What can hang from each mark
j_123: j_115
j_304: j_184
j_184: j_134 j_255 j_304 j_611 j_712
j_712: j_184
j_134: j_115 j_184 j_273
j_273: j_770
j_611: j_184
j_770: j_273
j_115: j_123

Known rows, with every way that one mark hangs from another
j_134(j_115(j_123) j_184(j_611)): [-23.1   8.3  24.9  -5.0  14.9   3.9   1.2  14.6  44.5  10.4  40.1  34.7
  -8.2 -12.4  29.2   7.4 -29.5   2.5 -10.3]
j_304(j_184(j_134(j_115 j_273) j_255 j_611 j_712)): [ -0.1 -21.1  23.0  17.0  47.0  -5.1   8.3  24.5  39.6  21.6  17.2  16.5
   3.0 -11.0  36.8  15.6 -43.3  -9.7   1.9]
j_712(j_184(j_134)): [  1.6 -12.0  14.3  13.5  20.4   9.8   1.3   4.6  11.6  -3.7  21.5  24.7
  27.5 -11.9  -5.0  20.7 -30.5  -6.1   3.8]
j_304(j_184(j_255 j_611 j_712)): [  2.9 -15.9  25.2  16.0  42.1   0.6   7.6  24.1   9.7  15.4  12.6  20.0
  20.1 -14.6  22.7  24.3 -32.3 -12.8  11.0]
j_134(j_115(j_123) j_184(j_611 j_712) j_273(j_770)): [-32.0  12.2  26.9   4.3  12.1  -3.0   2.5  18.7  65.9  23.0  54.1  23.5
 -33.2 -11.8  49.9  -2.9 -28.9   3.2 -21.4]
j_123(j_115): [  0.2 -12.8   5.7  11.5  12.2   1.7  -1.6 -14.9  13.8 -11.8  27.3  42.9
   8.7 -19.5  11.4  30.3 -25.4  -3.6  -8.2]
j_611(j_184(j_304 j_712)): [ -1.1   1.1  24.6  10.4  23.6 -10.7   6.5  -1.1   5.3 -16.0  21.1   8.1
   5.4 -30.3   0.9  31.3 -24.1  -8.1   7.3]
j_304(j_184): [ -9.1  -2.3  11.2  11.5   3.6   8.1  -8.3   2.1   2.3   1.3  17.5  34.7
  20.5  -9.1   4.9  29.9 -26.3 -14.8  10.3]
j_184(j_134(j_273) j_255 j_304 j_611 j_712): [ 11.2 -16.1  31.4   9.3  65.2  -9.1  28.9  20.1  25.6   6.5  20.9   6.2
 -13.4 -26.7  39.2   8.5 -41.0  -4.7  -2.1]
j_273(j_770): [ -9.3  -2.5  11.8  11.4   8.4   7.3   3.5 -13.1   9.5   2.6  40.1  32.0
  -0.6  -8.3  19.8  18.8 -23.3 -15.0  -5.1]
j_304(j_184(j_134(j_115(j_123) j_273) j_611 j_712)): [-21.5  -2.8  23.1  12.7  26.4  -1.7   3.9  28.0  40.8  14.9  22.9  17.2
  -2.8 -12.5  27.8   4.8 -37.2  -3.0   1.3]
j_134(j_115 j_184(j_304 j_611) j_273(j_770)): [-10.7   8.0  25.4   1.0  20.4  -1.8  -2.7   8.6  60.2  20.7  44.4  34.2
 -36.7 -14.9  47.9  10.7 -35.8  -1.3 -26.4]
j_611(j_184(j_134(j_115) j_255 j_304 j_712)): [  9.4 -18.8  27.2  11.2  54.7 -19.8  18.1   4.4  25.9  -7.2  14.2   0.3
   1.9 -28.5  14.9  29.0 -36.7  -8.2   2.8]
j_712(j_184(j_134 j_255 j_304 j_611)): [ 18.3 -21.9  29.0   9.5  62.6   1.7  15.7  24.5  20.2   6.5   9.4  19.8
  17.1 -21.0   8.5  16.9 -44.0  -3.2   0.0]
j_712(j_184): [ -1.4  -1.8  11.0   9.6   8.4  11.0  -7.7   2.4   6.8  -3.2  25.0  31.7
  28.2  -8.4  -4.2  23.5 -28.2  -4.7   3.5]
j_304(j_184(j_134(j_273(j_770)) j_255 j_611 j_712)): [ -2.3 -23.9  26.9  23.3  46.6  -2.9  15.1  22.8  33.9  24.1  22.8  15.5
   0.8 -15.0  35.7  14.6 -38.7 -15.4   0.5]
j_304(j_184(j_134(j_273(j_770)) j_255 j_611)): [ -4.4 -26.5  22.9  18.1  40.0   3.4  11.4  13.3  36.3  25.0  24.8  30.0
   0.5 -12.6  31.0  15.5 -44.2 -17.4  -1.4]
j_770(j_273): [ -7.1   2.9  10.1  15.1  10.6  14.6  -3.7 -19.7   3.0 -15.2  40.7  36.7
  12.7 -12.4   5.1  19.7 -32.1 -16.1   4.3]
j_304(j_184(j_255)): [ -1.8 -13.4  13.3  11.3  20.7   3.6   0.3   4.9   5.4   5.9  13.8  34.1
  23.0  -8.9  12.8  31.5 -32.2 -16.3  11.1]
j_304(j_184(j_134(j_115(j_123) j_273(j_770)) j_255 j_712)): [-19.8 -11.8  18.7  17.5  31.1  -8.2   8.8  19.2  43.6  18.5  24.6  16.6
  -6.5  -7.4  34.9  10.6 -36.0  -9.3  -2.4]

Rows
[-15.7   9.4  32.3  -4.6  38.8 -12.3  11.7  29.5  58.2  15.8  34.1  18.7
 -29.7 -20.0  50.7   3.0 -37.6   7.9 -15.2] => j_134(j_115(j_123) j_184(j_255 j_304 j_611 j_712) j_273)
[-20.0   4.2  15.9   6.6  -6.3   5.1  -2.7  -9.4  40.2  11.0  52.5  37.8
 -16.7 -11.4  32.3  17.2 -24.0  -9.2 -15.0] => j_134(j_184 j_273(j_770))
[-16.8   2.2  24.3   2.3  37.7  -3.4  15.7  14.2  50.8  11.8  36.1  23.6
 -36.1 -17.6  39.0  -6.0 -43.0  -0.6 -18.8] => j_184(j_134(j_115(j_123) j_273(j_770)) j_304 j_611)
[-17.5   7.5  28.1 -10.3  31.6  -7.1   7.5  20.6  61.4  16.0  35.9  33.2
 -29.2 -17.8  46.8   3.3 -43.4   6.0 -17.1] => j_134(j_115(j_123) j_184(j_255 j_304 j_611) j_273)
[  5.0 -16.7  22.2  13.4  34.9  11.5   4.8  15.2  18.9   5.5  22.6  24.6
  24.4 -14.8   1.1  14.5 -36.3  -4.5   2.0] => j_712(j_184(j_134 j_611))
[-10.9  -8.4  25.9   6.1  42.3 -21.5  19.6   8.3  43.6  -5.1  23.6   3.8
 -13.8 -28.0  20.4  15.1 -41.5  -2.3  -1.8] => j_611(j_184(j_134(j_115(j_123) j_273) j_255 j_304 j_712))
[  8.9 -20.6  29.7  13.5  52.9 -16.2  24.0   3.8  13.7 -11.6  13.8   0.2
   7.1 -33.3   6.6  30.4 -32.9 -10.9   8.5] => j_611(j_184(j_134 j_255 j_304 j_712))
[ -1.9 -23.0  23.9  21.7  48.9  -5.1   9.6  23.5  45.8  28.4  23.0  16.5
  -5.4  -9.9  43.1  13.4 -41.5 -12.0  -4.8] => j_304(j_184(j_134(j_115 j_273(j_770)) j_255 j_611 j_712))
[  9.4 -27.6  24.0   8.4  54.7   4.1  25.4   5.8  17.8   8.5  24.3  23.8
  11.0 -17.4  25.0  14.0 -40.3 -12.2   2.8] => j_184(j_134 j_255 j_611)
[ -7.6   8.1  27.4  -2.4  16.5   2.4   2.1   9.2  36.6   7.1  36.3  33.4
 -19.4 -23.0  31.4  14.7 -33.0  -1.3 -11.1] => j_134(j_184(j_304 j_611) j_273)
[ -8.0   4.7  35.9  -2.9  49.6 -11.6  15.2  33.0  42.9  10.8  25.4  15.0
 -16.6 -20.9  41.1   9.3 -31.7   5.6  -9.5] => j_134(j_115(j_123) j_184(j_255 j_304 j_611 j_712))
[ 18.4 -20.4  25.8   7.4  64.2  -1.3  10.0  25.6  32.8  10.3   9.6  20.6
  10.9 -16.3  16.1  15.7 -47.2  -0.6  -5.2] => j_712(j_184(j_134(j_115) j_255 j_304 j_611))
[ -9.2 -11.9  22.2  21.9  31.6  -1.3   1.1  20.8  41.9  23.5  26.7  17.2
  -7.6 -10.1  35.2  11.7 -35.5 -10.3  -5.7] => j_304(j_184(j_134(j_115 j_273(j_770)) j_611 j_712))
[ -4.8  -7.2  28.3   6.3  29.1  -2.3  11.5  13.9  40.0  16.6  39.9  22.6
  -7.3 -18.3  43.2  14.4 -32.0  -3.7  -5.5] => j_134(j_184(j_255 j_611 j_712) j_273)
[ -8.3  -7.8  21.1   7.1  33.3   7.8   2.8  22.4  36.2   8.3  25.0  25.3
  14.5 -10.6   6.9   3.4 -40.0   2.9  -3.6] => j_712(j_184(j_134(j_115(j_123)) j_611))
[ -2.8 -16.6  22.5  15.3  30.2   8.6   4.8  15.4  13.9   8.6  15.2  27.9
  17.9 -15.1   9.6  21.4 -34.8 -13.9   8.8] => j_304(j_184(j_134 j_611))
[-24.4   1.1  28.7   4.3  29.1  -7.3  10.8  21.1  69.7  28.5  51.0  22.9
 -30.2 -11.2  58.1  -0.8 -34.3   1.6 -20.8] => j_134(j_115(j_123) j_184(j_255 j_611 j_712) j_273(j_770))
[  9.5  -7.4  32.5  11.4  55.8  -3.8  23.6  20.7   7.4  -3.2  17.3   3.6
  -4.5 -27.9  21.7  12.0 -29.1  -4.7   2.4] => j_184(j_134 j_304 j_611 j_712)
[ 18.1 -20.0  34.6  10.7  74.7  -8.7  32.3  23.8  11.7   2.6  12.8   3.1
  -1.6 -27.7  30.2  14.1 -35.9  -7.0   2.7] => j_184(j_134 j_255 j_304 j_611 j_712)
[  0.6 -17.6  25.2  14.6  47.8 -20.6  17.0   0.4  45.5   3.1  27.5   3.9
 -17.9 -25.7  28.2  22.0 -40.3  -9.0  -8.5] => j_611(j_184(j_134(j_115 j_273(j_770)) j_255 j_304 j_712))
[  8.5 -16.6  29.2  12.3  68.7 -13.0  24.4  19.7  47.1  18.9  27.6   6.9
 -28.8 -19.0  53.5   4.6 -43.9  -4.5 -15.6] => j_184(j_134(j_115 j_273(j_770)) j_255 j_304 j_611 j_712)
[ 12.3 -26.2  21.1  11.0  53.5   4.5   7.2  18.5  35.2  15.1  18.6  24.8
  21.7  -9.8  15.5  13.7 -45.3  -3.3  -3.3] => j_712(j_184(j_134(j_115) j_255 j_611))
[ -4.4 -12.0  28.7   7.4  51.7 -20.2  22.0  11.2  31.1  -8.7  16.3   0.6
  -2.8 -29.0  12.5  20.1 -36.6  -3.2   2.6] => j_611(j_184(j_134(j_115(j_123)) j_255 j_304 j_712))
[ -5.6  -2.8  17.2   9.0  24.2  -1.2  13.0  -5.4  23.9  -1.8  32.3  23.3
 -21.8 -18.6  25.8  12.6 -33.4 -10.3 -10.0] => j_184(j_134(j_273(j_770)) j_304)
[  4.3 -12.0  22.4   4.8  33.9  -9.4  11.8  -7.2  11.9 -10.4  18.6  21.5
   8.1 -28.1   3.8  33.8 -35.9 -11.9   5.4] => j_611(j_184(j_255 j_304))
[ -4.8  -0.4  30.2   8.2  23.6   3.0   7.2  14.9  20.4   7.1  35.3  19.5
   2.7 -20.0  26.3  19.2 -19.5  -4.1  -1.0] => j_134(j_184(j_611 j_712))
[ -0.3 -22.6  25.7  18.8  45.2  -1.9  13.6  23.7  27.1  18.0  17.0  16.3
   9.3 -16.5  29.5  16.8 -39.6 -12.1   7.4] => j_304(j_184(j_134(j_273) j_255 j_611 j_712))
